What can hang from each mark
fovim: falo
rure: nesupa
nesupa: falo rure
mavuz: beka nesupa
falo: beka fovim nesupa rako
tugit: beka
kone: mavuz
mivab: beka zomo
beka: falo runa
runa: beka

Each row was made from one small tree. The marks that hang from a mark follow it in brackets, in alphabetical order. Every link used is in the known rows. Write each row's tree.
Known rows
nesupa(falo rure): [-19.5  34.4  35.9   0.3  14.8  26.5  21.6  26.8 -14.2   5.2 -32.4  32.2
   8.0   2.8 -35.6  65.6 -34.5  20.8 -20.3  28.4  12.6 -25.0 -13.8  14.3
  35.8]
mivab(beka): [-15.5   1.7  -3.0   3.4   2.7  -2.7 -26.3   7.6   5.4  29.5  -6.4  22.9
   0.6  20.5  13.2   0.0  26.6 -13.4  -6.5   5.6  -1.1   4.2 -15.3 -13.5
 -11.2]
fovim(falo(beka nesupa(rure) rako)): [ -2.4  33.0 -28.1 -15.5 -18.2  29.4  25.2  26.6 -12.0  27.4 -11.0 -36.0
  -6.7   1.5 -31.0  47.1  -6.1  70.6 -19.5  17.3 -18.2   3.4 -16.5  14.0
   2.1]
kone(mavuz(beka(runa) nesupa(falo rure))): [-56.9  -8.3  10.9  34.5   8.9 -36.2 -55.5  26.8  28.0  46.4 -34.2  21.5
   3.5  -1.1  26.9  14.4  -1.5  28.9 -25.6 -29.0 -20.9 -41.2 -42.5 -33.9
  12.9]
mavuz(beka(runa) nesupa): [-52.0 -28.9 -24.0  49.0 -18.8 -42.9 -72.5  10.7  46.8  60.2 -18.8  17.9
 -18.5  -1.1  42.4  26.1  29.8  28.0 -11.7 -72.9 -24.8   5.7 -61.5 -21.8
  -0.2]
kone(mavuz(beka(runa) nesupa(rure))): [-44.7 -10.9  -2.1  36.5   5.8 -46.0 -67.3   8.1  27.7  44.6 -31.8   9.2
  -2.7 -11.5  40.2   7.0   3.8  25.6 -24.7 -31.6 -31.9 -34.5 -39.8 -42.2
   3.9]
beka(falo runa): [-19.0  13.5   7.0  24.6 -49.3   0.8 -35.6  26.2  35.2 -33.3 -21.4  11.7
  -9.8   7.8   4.0  25.7  23.3  20.9  14.0 -16.6  21.9  -6.3  -2.5  24.5
  -0.7]
runa(beka(falo)): [-12.2  29.7 -19.9  11.0 -37.7   1.3 -35.1  40.2  -9.5 -11.5   3.3  17.4
 -16.4  17.1 -21.0   4.2  47.9 -11.6   7.5  -1.6   8.4   1.7   7.5  23.9
  -6.3]
nesupa(falo(beka fovim rako) rure): [ 16.0  28.5   5.9  -9.8   0.4  25.9  12.2  37.6 -21.0  19.7 -34.4  -2.8
 -17.6 -35.3 -41.9  59.6 -27.3  36.7 -32.6  46.0   4.4 -22.7 -12.4  26.1
  28.0]
kone(mavuz(beka nesupa(falo(fovim rako) rure))): [-18.4   0.4  -4.2  20.9  10.5 -26.1 -27.1  23.2   1.2  58.7 -29.2  14.1
  -5.6  -9.9  18.1   9.3   0.8  34.7 -13.7  -4.2 -34.6 -34.7 -40.7 -28.7
  17.8]
kone(mavuz(beka(runa))): [-46.9 -24.7  10.8  20.1  -2.9 -47.1 -53.4  13.4  35.2  14.8 -18.2  -9.6
   6.0 -18.3  24.1 -26.4  12.5  -1.0 -29.9 -27.6 -13.5 -28.7 -15.5 -43.1
  -0.5]
falo(fovim nesupa rako): [ 71.7  27.0 -66.0 -19.8 -23.9  17.7  37.8 -28.8 -13.4  29.9 -25.4 -41.1
 -19.5 -46.1  31.0  13.5 -13.0  75.2  14.7  25.8 -70.1  16.4  -8.2  42.8
 -10.2]
rure(nesupa): [  6.6  15.5 -32.1  13.5   3.8   0.1   5.6  -1.5  10.0  -7.6  11.7 -23.9
   2.6  -0.3  22.8   5.6  -8.1  38.0   2.0  18.8 -24.7 -13.5 -45.5  10.7
 -33.1]
tugit(beka(falo runa)): [ -9.7  20.0 -14.9   8.2 -46.8  -7.5 -45.0  39.0  31.1 -31.0   4.0 -23.8
 -24.2   9.2 -45.8  -7.9  25.0  34.3  -2.2 -26.9  20.0 -18.6 -16.2   8.0
 -36.6]
kone(mavuz(beka(falo(rako) runa) nesupa(rure))): [-35.5   2.2  -2.2  35.3 -16.5 -39.1 -58.3  19.2  15.1  38.9 -29.7  10.0
 -15.0  -5.8  33.6  10.5  13.6  43.8 -10.3 -27.3 -30.6 -34.9 -43.5 -30.5
   0.7]
rure(nesupa(falo(beka(runa) rako))): [-19.4  12.4 -19.7   6.2  -4.8   8.5  -0.2  31.5  14.2   0.0   9.5 -29.7
  -2.1  -2.9  12.0  17.8 -21.8  61.0 -17.8   8.6  -7.6 -25.1 -53.1  26.7
 -36.2]
fovim(falo(nesupa)): [  0.6  23.0 -22.9  -6.1  -7.2  33.3  38.2  14.6   9.8  15.2 -10.3  -9.2
  19.9  27.8 -22.2  32.8   7.3  41.1   8.4  11.3 -13.1  12.1  -4.4  14.5
  16.6]
kone(mavuz(beka(runa) nesupa(falo(fovim) rure))): [-38.5  -7.4   1.0  35.0   9.3 -33.5 -52.6  22.4  32.0  47.7 -40.1  20.3
   1.2 -11.5  27.3  17.0   2.7  26.0 -21.7 -16.3 -23.9 -39.2 -37.8 -28.1
  20.3]
nesupa(falo(beka rako)): [-27.3   3.4  14.1 -15.5  -4.7  19.8  11.5  53.0 -15.8  12.7   6.3  -5.2
  -5.0   3.7 -30.9   7.0 -17.4  29.7 -25.5  -3.4  22.4 -12.7 -16.6  17.9
  -4.4]
beka(falo(nesupa(rure)) runa): [-21.2  41.7 -11.0  28.5 -48.7  10.4 -28.3  13.8  23.6 -32.4 -43.3   8.6
  -5.7   0.7   7.4  53.6   3.3  67.0   0.1 -14.4 -10.3 -10.1 -24.3  35.2
  -5.3]
nesupa(falo(beka) rure): [-39.6  26.8  28.2   7.5  15.5  21.9  -5.9  49.7 -16.2  -2.0 -23.8  18.6
   2.7  -3.0 -54.2  54.1 -28.6  24.6 -50.2  19.5  25.7 -29.2 -24.2   9.7
  22.1]
mivab(zomo): [ -0.5  -8.7  24.0  20.5   0.4   5.9 -17.7 -10.3 -30.4  12.1 -23.9 -13.9
   4.6   4.7  -9.5 -21.7   1.7 -10.8  19.6  -9.3   4.8  13.7  -6.5  10.1
  -4.7]

Which tree is each row?
[  5.8  11.5 -34.3   5.7  -5.7  10.7   3.1  28.8  21.6   2.6  -0.1 -31.8
  -4.8 -17.9  12.3  19.8 -14.3  56.5 -12.7  27.4 -13.8 -22.0 -48.0  32.2
 -26.3] | rure(nesupa(falo(beka(runa) fovim rako)))
[  0.7  21.0 -26.8  23.2 -44.3  -3.7  -8.3  19.2  -4.8  17.9 -29.3  -5.8
 -27.0 -20.9 -15.9  30.0  35.2  50.5  -8.6  -8.3 -36.3  14.2 -47.3  -1.0
   6.9] | mavuz(beka(falo(fovim nesupa(rure) rako)))
[ 33.6  44.6 -32.2  11.5 -62.5  14.2 -11.7   1.0  19.7 -10.0 -51.8 -12.1
 -27.4 -33.1  22.5  59.2   5.0  81.2  18.0  13.8 -32.0  -1.9 -11.6  53.4
   0.2] | beka(falo(fovim nesupa(rure) rako) runa)
[-35.1  13.5  -5.7  29.6  12.1   6.0 -35.3  33.5   3.1  39.1 -24.3  34.8
  -5.9  14.7   1.1  56.0 -19.1  46.5 -19.2 -16.8   1.4 -22.1 -45.3  13.9
   9.9] | mavuz(nesupa(falo(beka(runa)) rure))
[-27.5  -2.9  -8.6  29.2 -20.5 -30.2 -46.2  20.9  31.6   2.0 -30.6  -7.3
   3.6 -15.4  14.4 -17.6  26.3  22.6 -17.9 -16.9 -23.0 -26.4 -23.8 -24.7
  -0.1] | kone(mavuz(beka(falo(fovim nesupa) runa)))
[  4.3  23.1   8.7  -5.3  -8.0  15.6  -5.5  33.7   3.2  17.7 -43.1  -6.1
 -18.5 -44.3 -24.7  67.5 -28.9  38.5 -35.4  35.9   6.9 -25.5  -9.5  29.8
  27.0] | nesupa(falo(beka(runa) fovim rako) rure)
[ 22.1  41.5 -52.7   1.1 -48.4  10.7 -17.3  26.1 -16.0   2.7  -9.1  -2.9
 -25.2  -4.3  -5.6  11.9  41.2  25.2  15.5  10.7 -25.7  10.8   3.3  46.1
 -10.3] | runa(beka(falo(fovim nesupa rako)))
[  1.8  56.3 -17.3  19.1 -30.6  28.9   9.2  19.5 -25.3 -27.8 -24.7  13.8
  -3.2  18.5 -23.6  35.8   8.3  63.6   6.0   7.0 -15.1  -2.9 -29.3  27.7
  -4.1] | beka(falo(nesupa(rure)))
[-30.9 -15.9  25.0  30.2  -8.0  -7.9 -70.9  -7.3   9.3  38.5 -43.2   3.2
   4.1  15.5  25.9  -8.5  26.6 -20.5   8.0 -18.8   7.3  13.5 -19.2   2.6
 -17.5] | mivab(beka(runa) zomo)
[ 55.8  57.7 -38.6   2.8 -45.3  31.6  27.6   6.7 -29.0  -5.5 -34.5  -6.7
 -24.5 -14.2 -10.4  41.8   9.5  76.4  23.7  36.6 -37.2   4.1 -17.6  45.1
   1.9] | beka(falo(fovim nesupa(rure) rako))
[ 53.4  46.3 -43.4   1.0 -48.3  30.2  29.7  11.4 -22.3  -7.1 -22.3  -9.8
 -20.2  -6.3  -5.4  17.8  19.3  69.7  30.8  24.1 -31.6  10.6 -14.7  45.6
  -6.4] | beka(falo(fovim nesupa rako))
[-14.4  40.7 -36.5  12.4 -38.8   9.0 -28.8  33.5 -13.3 -12.8  -1.9  13.3
 -10.4  18.4 -16.1   7.9  40.3  15.9   1.8  -7.9 -10.6   6.0  -4.6  34.3
 -13.3] | runa(beka(falo(nesupa)))
[-29.5  23.6 -22.4   8.4 -12.7  21.9  -8.2  30.2  26.7   8.0 -25.0 -21.4
   8.7   5.0 -31.2  54.4   0.6  52.8 -31.0   3.9  -2.2  -2.9 -15.9  12.6
   9.0] | fovim(falo(beka(runa) nesupa(rure)))
[-53.5  -6.9  19.3   8.6  -0.3  11.7 -22.5  55.8  20.6  -8.1  -6.6   8.4
  10.2   6.9 -28.8  14.7 -10.4  11.5 -36.7 -15.6  37.7 -17.5 -15.8  16.0
   4.3] | nesupa(falo(beka(runa)))
[-25.8  -4.2 -10.3  27.9 -11.9 -30.6 -39.1  27.8  -2.3  40.8  -7.3  10.2
 -10.2  12.9  21.4 -20.8  25.3  34.0   2.3 -28.8 -28.1 -25.4 -43.9 -34.3
  -8.8] | kone(mavuz(beka(falo(rako)) nesupa))
[-30.1  -6.0  -1.5  24.6   1.4 -34.2 -46.4  19.6  25.3  55.6 -38.5  11.9
  -5.5 -17.5  33.1  16.6  -1.9  34.5 -17.4 -16.4 -33.0 -37.1 -37.0 -25.7
  16.9] | kone(mavuz(beka(runa) nesupa(falo(fovim rako) rure)))
[ 31.9  31.5 -37.9   9.2 -65.9  13.3 -10.2   5.9  25.0 -12.6 -37.9 -16.3
 -23.3 -23.3  25.4  35.6  15.5  74.0  25.5   1.3 -28.1   5.2  -8.6  53.5
  -7.7] | beka(falo(fovim nesupa rako) runa)
[ 45.7  37.0 -69.1  -6.3 -20.2  13.6  -2.0  -1.4 -25.1  21.8 -34.7 -55.6
 -30.8 -64.3  -3.2  32.4 -19.2  89.7 -38.9  29.7 -58.1   0.1 -28.5  33.0
 -19.6] | falo(beka fovim nesupa(rure) rako)
[-33.9  21.4  28.8  -7.1  -7.4  12.9  -8.4  38.9  -5.8  13.1 -30.0  -1.4
 -15.1 -23.9 -23.9  63.4 -39.9  46.3 -44.4   9.9  14.5 -28.2 -20.6  19.7
  14.2] | nesupa(falo(beka(runa) rako) rure)
[-31.6  14.0   9.9  41.6 -31.4  11.3 -62.5   8.4  -2.4  18.3 -51.1  12.3
   5.6  33.5  12.5   0.9  38.5  19.3  18.8 -21.9   0.5  15.2 -37.3  22.1
 -25.9] | mivab(beka(falo(nesupa) runa) zomo)
